Each row was made from one walk, in order. Every step used is in the known rows, and no mark comes twice. Write each row's walk.
In the rows, zero is written as 128.
Known rows:
l > p > b: [ 90 105 116 181 169 134 137 159 103 144 137 124 146 121 147  87 177 120
  84 108 142 126  93 151 136 134 146 121 102 125 125  98]
d > r > j: [143 157 143 112 118 108 129  96 133 116 104  77 122 135  14 142 116 104
  97 132 135 117 120 102 144 141 153 108  97 133 135 130]
p > x > d > r > j > s > u > l: [127 138 142 114 138 115 142  89 125  70 150 126 145 115  98 138  98 175
  88 175 133 156 167 145 103 136 127 123 116 105 132 131]
t > p > b > h: [ 95  72  97 137 135 106 119 144 122 166 123 125 145 165 210 104 210 115
 134 134 108 129  77 147 142 138 122 141  99 150 123 144]
h > b > p > n: [132 126 136 122 123 133 126 147 127 149 139 157 117 148 163 103 108 186
 178 111 132 112 155 148 146 140  98 117 119 107 143 110]
b > h: [102  95 120 114  99 110 112 149 116 150 101 125 113 146 198 127 179 124
 155 128 123 120  96 135 160 128 108 114 139 137 127 173]
r > d: [153 147 127 169 106 184 138 132 109 115 100 135 114 129 121 138 111 111
 168 137 155 133 108  84 129 135 142 111 163 131 131 137]
h > b > p > x: [148 120 151 117 108 122 119 144 133 169 122 143 108 136 159 133  94 118
 148 112 144 125 163 121 140 136 100 122  93 150 119 102]
l > p: [ 75 130 138 142 134 138 129 157 127 110 116 114 120  74 139  87 148 141
  99  97 125 114  85 137 140 130 109 122 146 117 128 115]
p > x > d > r: [149 131 165 101 113 108 102 135 148 137 139 105 134 120  53 127 101  97
 136 113 115 125 133 137 137 121 115 103 132 139 127 119]
j > s: [ 98 120 134 112 139 195 144 146 143 111  96 134 114 117 151 147 149 122
 156 131 129 118 114 144  94 161 141 114 134 141 100 105]
s > u > l: [ 95 128 141 120 139 106 141 117 100  94 151 147 145 122 152 122 108 182
  84 178 141 170 147 119 117 127 113 122 119 100 147 166]
c > p > b > h > f: [ 53  96 123 136  85 120 129 139 135 172 137 157 142 193 219 137 171 120
 132 135 143 134 100 108 137 135 118 159 119 127 146 159]
n > p: [ 84  95 101 159 120 150 120 161 120 126 103 158 129 129 150 104 153 114
  88 120 114 129 112 115 134 145 119 127 179 136 131 151]
u > l > p: [ 68 132 134 140 146 132 146 125 104  85 139 122 146  71 159  75 145 157
  81 124 129 127 104 155 135 133 108 122 150 110 145 111]
b > p: [ 94 118 166 126 118 134 150 129 144 166  93 129  94 111 159 139 131 132
 163 112 133 127  94 122 144 131 105 126  91 149 136 124]
n > p > c: [119  98  84 118 143 137 125 157 100 148 125 163 112 145 164  99 168  75
 120 105 107 137 136 115 118 145 157 143 150 147 132 139]
l > p > x > d > r > j > s > u: [132 148 146 132 129 125 119 134 175  83 118 101 103  94  57 151 103 179
  96 127 120 140 138 130  96 138 127 134 108 105  99 127]
j > s > u > l > p > n: [ 94 137 124 116 158 148 144 140 119  76 174 143 145  95 145  72 125 227
 123 123 111 122 169 163 127 144 102 123 150  76 131 100]
u > l > p > b: [ 84 105 115 178 176 129 149 135  87 127 153 132 164 118 160  79 175 133
  71 128 145 135 105 163 132 137 144 119 106 120 138  95]
j > s > u: [100 132 144 125 135 148 122 164 157 107 111 134 100 114 128 155 117 178
 120 140 127 155 129 113  86 144 121 130 109 108 100 152]
p > x > d > r > j > f: [124 148 144 103  89 110 167  76 127 108  91  96 115 146  82 150  79 124
 155 140 147 121 137 100 119 119 152 130  97 138 115 110]
c > p > b: [125  88  82 181 158 135 139 142  97 177 182 153 148 173 163 129 181 118
  93 118 171 134  81 130 122 143 143 144  91 138 131 114]
x > p > n: [134 132 103 105 143 129 126 140 152 128 180 152 149 134 141 118 123 191
 165 118 106 105 176 113 146 124 112 120 159  97 146 140]
x > d > r > j > f: [113 149 146 110  89 112 168  77 128 106  80  93 112 145  85 150  89 126
 154 143 149 119 114 105 115 120 155 129 102 133 121 120]
d > x > p > n: [150 145 113  95 147 126 128 138 129 139 180 153 154 128 132 115 123 173
 147 125 114 118 179 130 145  98 110 130 158  98 147 140]
t > p: [ 82  98 120 101 142 132 131 135 154 136 123 125 150 132 153  96 141 120
 127 144  84 137  74  98 105 141 108 167 101 151 126 128]
x > d > r > j: [159 145 140 127 107  98 127  91 140 107 102  79 122 134   7 147 109 105
 101 130 135 108 107 118 146 126 153 112 112 128 140 134]
j > r > d: [135 158 127 156 116 180 117 122 102 112  96 118 108 133 171 136 106 112
 185 143 124 132 115  81 129 138 142 125 171 137 125 128]
j > s > u > l > p > x: [111 133 139 110 143 135 136 135 125  96 156 130 135  82 142 102 112 161
  93 124 122 135 178 136 122 138 105 128 123 119 106  91]
s > u > l > p > b: [ 84 110 119 182 177 120 143 142  95 122 158 131 158 115 155  85 166 152
  62 132 143 147 109 156 127 134 140 125  98 110 134 107]
c > p > x > d > r > j > s > u: [149 140 129 132 123 127 119 126 172 100 140 114 103 120  65 172 104 178
  99 130 134 143 132 118  89 142 123 147 103 110 102 135]
s > j > r > d > x: [168 172 153 128 128 149 121 129  62 139  98 137 127 118 132 130  97  85
 137 153 141 159 124 121 133  78 127 140 162 133 119 153]
h > b: [137 123 125 153 101 125  84 169 111 144 103 152 122 168 169 122 111 111
 121 133 168 122 106 139 117 143 117 106 141 124 138 146]

Which walk is each row?
[168  95 144 147  90 105 118 137 141 144 114 145 112 132 137 138  87 121
 150 113 141 110 121 151 147 104 108 124 137 134 135 127]
h > b > p > x > d
[132 113  97 155 133 113 108 127 110 165 128 122 139 155 220 133 200 108
 150 135 120 129 106 145 153 111 131 135 141 143 132 155]
j > r > d > x > p > b > h
[124 150 143 106 143 124 134 116 133  89 155 107 138  80  90 107 107 153
  83 124 119 133 183 135 123 143 114 124 111 121 109  82]
d > r > j > s > u > l > p > x
[157 156 142 128 119  82 127  83 141  84 127  77 131 110   5 131  96 140
  71 134 131 122 136 127 143 124 138 120 108 112 139 124]
s > u > l > p > x > d > r > j
[156 135 169 116 105 104  93 133 156 147 132 109 124 126  70 129  97  98
 142 109 126 121 126 153 132 127 104 106 123 142 131 110]
h > b > p > x > d > r
[125 101 112 123 119 136 120 158 120 138 131 157 131 131 136 110 121 110
  99 116 116 130 177 101 143 137 116 124 147 145 113 122]
n > p > x
[146 157 131 161 117 169 114 126 103 109  92 134 115 131 159 143  83 114
 193 144 119 137 121  84 136 131 135 124 178 130 115 149]
s > j > r > d
[132 143 165 110 129 116 110 124 159 100 150 102 138  91  56 119 105 131
 116 119 110 133 139 162 115 131 108 112 134 124 120 104]
j > s > u > l > p > x > d > r
[158 160 113 106 146 140 122 125 122 129 174 146 149 128 150 118 114 172
 169 130 105 119 181 120 142 101 116 136 175 101 144 131]
j > r > d > x > p > n
[155 136 120 119 127 169 140  99 160  99 123 102 118 123  62 166 134 117
 127 123 138 104 121 149  98 163 150 130 120 141 102  83]
c > p > x > d > r > j > s
[116 123 157 152 104 126 119 142 140 170  88 141  96 137 180 136 117 127
 157 114 154 123  91 144 129 143  98 123  99 143 142 123]
h > b > p
[121 105  97 168 166 123 131 141 137 165 160 141 159 151 156 138 172 114
 114 128 136 127 118 122 131 124 153 123 109 134 141 133]
x > p > b
[ 91 130 138 117 146 135 148 113 111  80 144 147 143 114 156 132 116 184
  98 178 138 164 149 138  96 142 120 122 123 105 133 144]
j > s > u > l
[145 126  89  97 150 118 122 136 138 158 155 146 119 138 164 138 156  87
 157 109 109 125 143 102 115 125 156 140 135 142 144 149]
x > p > c
[153 111 130 146 114 112 134 114 142  80 132 125 126  96  97 126  96 159
  99 126 129 113 134 157 133 108 122 132 147 108 125 119]
r > j > s > u > l > p > x > d
[115  75  81 159 123 110 120 143 104 177 152 139 132 173 214 128 215 124
 127 118 148 124  75 150 150 139 121 138 114 142 128 152]
c > p > b > h
[145 132 174 105 111 108 110 128 159 146 133 104 125 114  58 132 103 100
 148 106 114 124 127 140 140 122 109 108 119 146 128 112]
b > p > x > d > r
[130 152 150 118  81 106 158  75 136 121  84  99 106 150  99 152  73 127
 161 135 156 118 130 117 114 125 142 133  89 141 120 101]
h > b > p > x > d > r > j > f
[160 141 100  86 156 113 125 133 116 167 156 147 125 130 154 134 157  72
 137 116 115 138 146 116 114 102 154 151 135 144 143 150]
d > x > p > c
[117 102  97  80 159 126 133 139 124 156 139 138 126 147 164  95 159  78
 147 123  87 143 109 104  99 142 148 170  97 158 127 123]
t > p > c
[168 157 110 112 142 141 129 130 127 129 178 156 152 129 126 119 118 173
 160 126 119 120 178 121 142 100 115 129 171  98 145 137]
r > d > x > p > n
[134 145 136 116 139 164 149  90 152  69 113  94 130  98  63 141 131 126
 114 130 125 106 136 168 103 161 150 118 126 132 109  72]
u > l > p > x > d > r > j > s
[166 160 112 109 149 131 117 128 124 127 173 157 153 127 143 123 100 174
 174 131 100 122 186 123 147  96 111 135 179  96 136 149]
s > j > r > d > x > p > n
[166 173 120 134 136 128 111 113 138 139 137 140 145 108 142 163 113 109
 146 139 117 135 133 107 131  79 119 145 181 128 138 170]
s > j > r > d > x > p
[ 37  93 128 142  85 121 126 148 137 160 109 160 143 186 214 122 172 114
 123 138 125 136 115 111 141 136 123 150 135 127 146 162]
n > p > b > h > f
[162  92 135 129  99 110 122 142 130 130 126 142 123 130 116 135  96 118
 136 122 134 112 130 132 149  97 121 118 149 127 130 140]
p > x > d
[167 146 150 120 106  94 132  84 150 120 106  79 115 127   9 151 100 110
 111 121 133 108 125 120 152 125 143 117  94 138 136 118]
b > p > x > d > r > j
[171 144 140 117 107  94 125  91 141 110 112  80 123 134   4 146 100 106
 100 128 135 109 130 113 149 124 150 111 109 132 134 126]
p > x > d > r > j
[156  94 148 134  97 109 133 131 143 142 118 137 111 120 127 141  94 125
 152 112 131 113 123 139 153  99 109 126 132 137 133 130]
b > p > x > d
[ 95  79  90 192 158 141 132 161  99 155 130 157 151 162 155  99 182 103
  75 123 134 137 111 136 132 143 154 124 124 140 130 122]
n > p > b
[118 141 137 131 129 136 129 138 160  94 101 118  96 118  91 165 111 179
 103 146 133 148 130 106  93 143 137 133 100 105 103 151]
r > j > s > u
[ 96 129 143 105 140 113  95 143 107 132 101 134 119 133 192 138  90 122
 165 140  83 132 131 109 147 122 117 132 147 131 110 166]
s > j > r
[172 167 151 133 120 160 138 132  66 144 103 137 127 117 107 127 118  83
 120 148 167 158 114 120 129  82 133 129 152 135 129 143]
r > d > x
[154 142 142 126 120 160 131 101 166 103  90 101 110 124  71 162 119 113
 142 123 137 103 128 164  99 163 148 117 111 144 106  76]
h > b > p > x > d > r > j > s
[176 150  96 103 150 130 127 126 113 160 151 147 123 130 148 138 152  69
 151 117 123 139 146 108 113 104 161 151 148 143 142 146]
r > d > x > p > c
[168 155  95  98 155 129 117 122 111 158 150 139 119 128 172 137 147  69
 159 120 108 139 150 108 113 105 160 157 151 147 140 142]
j > r > d > x > p > c
[125  96  99 144 133  97 115 139 116 175 136 129 144 153 202 130 210 110
 128 130 129 127 104 154 154 109 126 129 126 139 135 164]
d > x > p > b > h
[143 141 147 113 125 164 147  96 169 101  93  95 109 112  60 165 127 117
 145 121 126 103 129 154 106 159 150 120 106 148 103  77]
b > p > x > d > r > j > s
